What can hang from each mark
kade: ziva
guka: pevu ziva
bodar: tanenef ziva
bugo: ziva
funev: lalo sizu
ziva: bodar bugo guka kade
fimasa: lalo
sizu: funev
tanenef: bodar
lalo: bugo fimasa

In the rows, zero is written as 128.
Known rows, with every way that one mark hangs from another
bodar[tanenef ziva[bugo kade]]: [120  84 134 127 118 144 118 129  58 164 154 142 151  90 114 134  72 108
 142  50 149 125  91 130 188]
lalo[bugo]: [124  96 127 127 110 158 124 153  88 148 149 134 137 105 126 134  92 118
 142 109 145 110 106 114 159]
kade[ziva[bodar bugo guka]]: [119  82 181 131 127 139 125 140  56 138 162 156 153 114 107 123  81 121
 156  71 155 116  90 117 151]
lalo[bugo[ziva[bodar]] fimasa]: [143  74 125 123 109 152 109 179  80 150 164 151 146 116 139 136  69 111
 134  89 135 134 103 127 155]
tanenef[bodar]: [132  94 154 140 106 145 126 131  83 154 162 145 137 116 110 129 101 114
 137  88 117 107  87 114 141]
ziva[kade]: [120  83 135 135  98 148 131 122  84 141 142 151 145 105 127 116  80 123
 127  73 143  97  92 120 156]
guka[pevu ziva[bodar[tanenef] bugo kade]]: [127  74 153 143 138 147 142 116  50 149 149 139 146  87 134 126  76  97
 161  45 143 114  82 112 189]
fimasa[lalo[bugo[ziva[guka]]]]: [134  83 149 109 110 150  93 155  93 153 156 151 142 103 167 150  78 137
 148 121 172 139 109 128 142]
fimasa[lalo[bugo[ziva[bodar guka kade]]]]: [121  67 159 124 103 143  94 164  75 156 158 166 160  82 171 131  52 134
 149  94 172 131  95 118 156]
bodar[tanenef ziva]: [129  92 130 116 131 150 107 124  86 157 152 143 137 120 106 148  90 108
 140  80 138 128  94 129 160]
kade[ziva[guka]]: [116  80 164 115 126 143 122 114  86 136 150 157 139 129 117 128  87 123
 139  85 164 116  95 123 136]
kade[ziva[bodar[tanenef] bugo guka]]: [115  83 182 133 148 137 120 134  58 141 161 144 155 104  95 133  74 111
 158  57 157 126  92 125 169]
ziva[bodar[tanenef] guka[pevu] kade]: [103  57 172 135 140 133 119 112  60 125 146 157 161  89 148 127  84 104
 151  41 160 106  77 131 184]
fimasa[lalo[bugo[ziva]]]: [146  98 129 108  95 160 104 158 100 160 156 141 134 106 155 145  69 129
 133 129 148 136 109 116 147]
funev[lalo]: [129 103 151 126 111 170 120 142  97 138 142 139 141 126 121 137  98 136
 140 102 129 113 102 121 158]
funev[sizu]: [125  98 137 137 118 160 135 139  85 133 143 133 136 124 118 115  81 132
 114  89 151 107  86 120 154]
tanenef[bodar[ziva[bugo kade]]]: [121  80 148 137  94 140 126 137  48 177 173 157 151  93 116 123  83 109
 145  56 129 118  79 115 169]
funev[lalo[bugo[ziva[guka[pevu]]] fimasa] sizu]: [121  60 150 111 136 171 114 167  75 127 154 141 152 121 192 138  78 128
 132  82 181 152  96 143 188]
funev[lalo[bugo fimasa] sizu]: [113  79 129 135 122 178 133 173  86 139 151 127 145 117 139 130  65 132
 123  97 165 135 104 126 187]
tanenef[bodar[ziva[guka[pevu]]]]: [117  63 171 115 123 137 113 115  59 153 171 165 142 120 149 142 117 100
 157  74 143 121  73 124 148]
lalo[bugo[ziva] fimasa]: [143  76 114 115 106 154 111 163  90 150 159 143 137 119 145 141  77 114
 127  93 144 136 112 136 153]
bugo[ziva[bodar kade]]: [141  87 146 129  97 146 108 150  78 148 151 162 153 106 134 115  67 123
 128  67 126 112  83 118 151]
ziva[bodar[tanenef] guka[pevu]]: [115  71 174 130 149 138 115 119  68 122 149 148 152 107 138 140 102 104
 158  63 150 111  84 132 170]
tanenef[bodar[ziva]]: [130  89 148 125 105 146 114 133  76 172 170 157 136 123 110 137 100 109
 142  88 119 120  82 113 141]
funev[lalo[bugo[ziva[guka]] fimasa] sizu]: [123  70 144 122 135 170 105 184  83 139 155 141 154 122 166 137  67 144
 132  88 181 156 105 144 174]
sizu[funev[lalo]]: [130 109 150 140 105 172 127 152 114 145 145 128 122 135 124 148  97 134
 152 111 136 115 106 119 150]

Rows
[110  62 164 131 114 140 135 114  48 126 148 150 155  91 160 120  99 116
 152  50 168 101  89 135 179] => ziva[bugo guka[pevu] kade]
[141  88 125 127 103 172 112 186 113 158 159 130 124 130 153 159  75 125
 145 109 146 150 119 130 161] => sizu[funev[lalo[bugo[ziva] fimasa]]]
[140  87 139 137 105 170 109 203 102 158 165 139 131 128 146 153  68 122
 153 104 137 147 110 124 162] => sizu[funev[lalo[bugo[ziva[bodar]] fimasa]]]
[124  62 169 120 137 134 102 125  64 133 150 161 160  94 163 130  76 107
 147  41 151 123  77 137 177] => bugo[ziva[bodar[tanenef] guka[pevu] kade]]
[130  59 124 130  99 147 114 172  73 154 161 159 155  98 149 123  51 112
 129  66 145 128  96 125 170] => lalo[bugo[ziva[bodar kade]] fimasa]
[145  96 143 117  98 158 100 173  90 159 163 149 143 102 148 140  60 126
 139 123 138 133  99 108 149] => fimasa[lalo[bugo[ziva[bodar]]]]
[134  80 162 118 113 148  91 170  82 152 162 159 151 100 160 144  71 135
 155 116 162 137 100 119 143] => fimasa[lalo[bugo[ziva[bodar guka]]]]
[106  58 157 118 135 135 117 109  41 145 154 150 156  88 152 139  92 102
 159  37 172 125  84 141 196] => bodar[tanenef ziva[bugo guka[pevu] kade]]
[120 110 138 139 106 177 123 177 112 156 149 120 124 118 134 151  89 128
 159 125 148 123 113 110 166] => sizu[funev[lalo[bugo]]]
[120  45 143 131 114 136 104 169  66 147 161 169 164  96 160 127  61 120
 143  59 168 132  98 137 162] => lalo[bugo[ziva[bodar guka kade]] fimasa]
[110  58 155 117 114 140 123 115  40 143 155 162 153  98 161 128  98 111
 156  49 169 114  82 134 178] => bodar[ziva[bugo guka[pevu] kade]]
[115  68 155 106 148 142 105 105  71 138 152 152 142 117 146 154 108 102
 155  68 162 127  86 139 169] => bodar[tanenef ziva[guka[pevu]]]
[130  83 149 154 136 146 132 133  60 159 149 139 149  87 107 126  69 113
 160  51 145 117  91 114 176] => guka[ziva[bodar[tanenef] bugo kade]]
[134  85 125 121 120 179 115 187  92 146 154 132 146 123 154 133  59 136
 116  96 157 153 104 131 179] => funev[lalo[bugo[ziva] fimasa] sizu]
[117  74 172 111 127 142 138 110  57 127 156 149 141 116 140 128  97 108
 149  70 164 116  89 125 163] => kade[ziva[bugo guka[pevu]]]
[121  84 174 146 144 138 113 144  56 137 155 140 160  96 106 139  95 119
 166  61 150 116  96 136 168] => ziva[bodar[tanenef] bugo guka]
[114  74 185 121 151 137 128 118  48 129 160 145 153 103 123 133  84  97
 157  51 158 123  83 124 182] => kade[ziva[bodar[tanenef] bugo guka[pevu]]]
[149 101 149 125 129 148  99 152  88 146 153 144 145 114 114 138  78 115
 137  76 119 128  91 128 154] => bugo[ziva[bodar[tanenef]]]
[106  61 165 132 112 131 108 123  61 168 167 174 154 104 132 129  90 117
 151  58 153 119  76 124 150] => tanenef[bodar[ziva[guka kade]]]
[133  60 132 116 121 144 101 161  84 143 158 152 146 117 157 145  85 122
 142  86 167 140 113 147 147] => lalo[bugo[ziva[guka]] fimasa]
[131  73 151 121 111 140 102 132  81 142 145 163 153 107 152 125  83 134
 136  65 160 119  93 138 144] => bugo[ziva[guka kade]]
[146  95 150 147 124 154 135 144  64 153 154 143 136 115 108 128  93 122
 163  87 131 111  95 108 143] => guka[ziva[bodar bugo]]
[111  67 151 126 113 139 115 132  49 154 156 161 158  98 135 128  90 126
 155  56 169 118  91 134 163] => bodar[ziva[bugo guka kade]]
[132  98 134 122 128 149 114 135  65 161 157 134 142 108 103 148  92 108
 148  72 138 130  97 132 172] => bodar[tanenef ziva[bugo]]
[127  67 158 123 147 156  87 183  82 146 160 148 164 106 145 158  71 123
 160  76 157 157 110 144 181] => funev[lalo[bugo[ziva[bodar[tanenef] guka]] fimasa]]
[122  82 133 125  97 147 125 134  56 161 156 153 148 100 122 123  80 118
 141  63 144 114  89 122 170] => bodar[ziva[bugo kade]]
[120  57 164 112 106 144 102 147  67 146 159 166 157  82 197 132  61 120
 149  89 172 127  85 117 171] => fimasa[lalo[bugo[ziva[bodar guka[pevu] kade]]]]
[117  78 151 117 145 141  98 121  78 151 152 152 145 118 118 152 100 117
 154  73 161 131  96 140 155] => bodar[tanenef ziva[guka]]
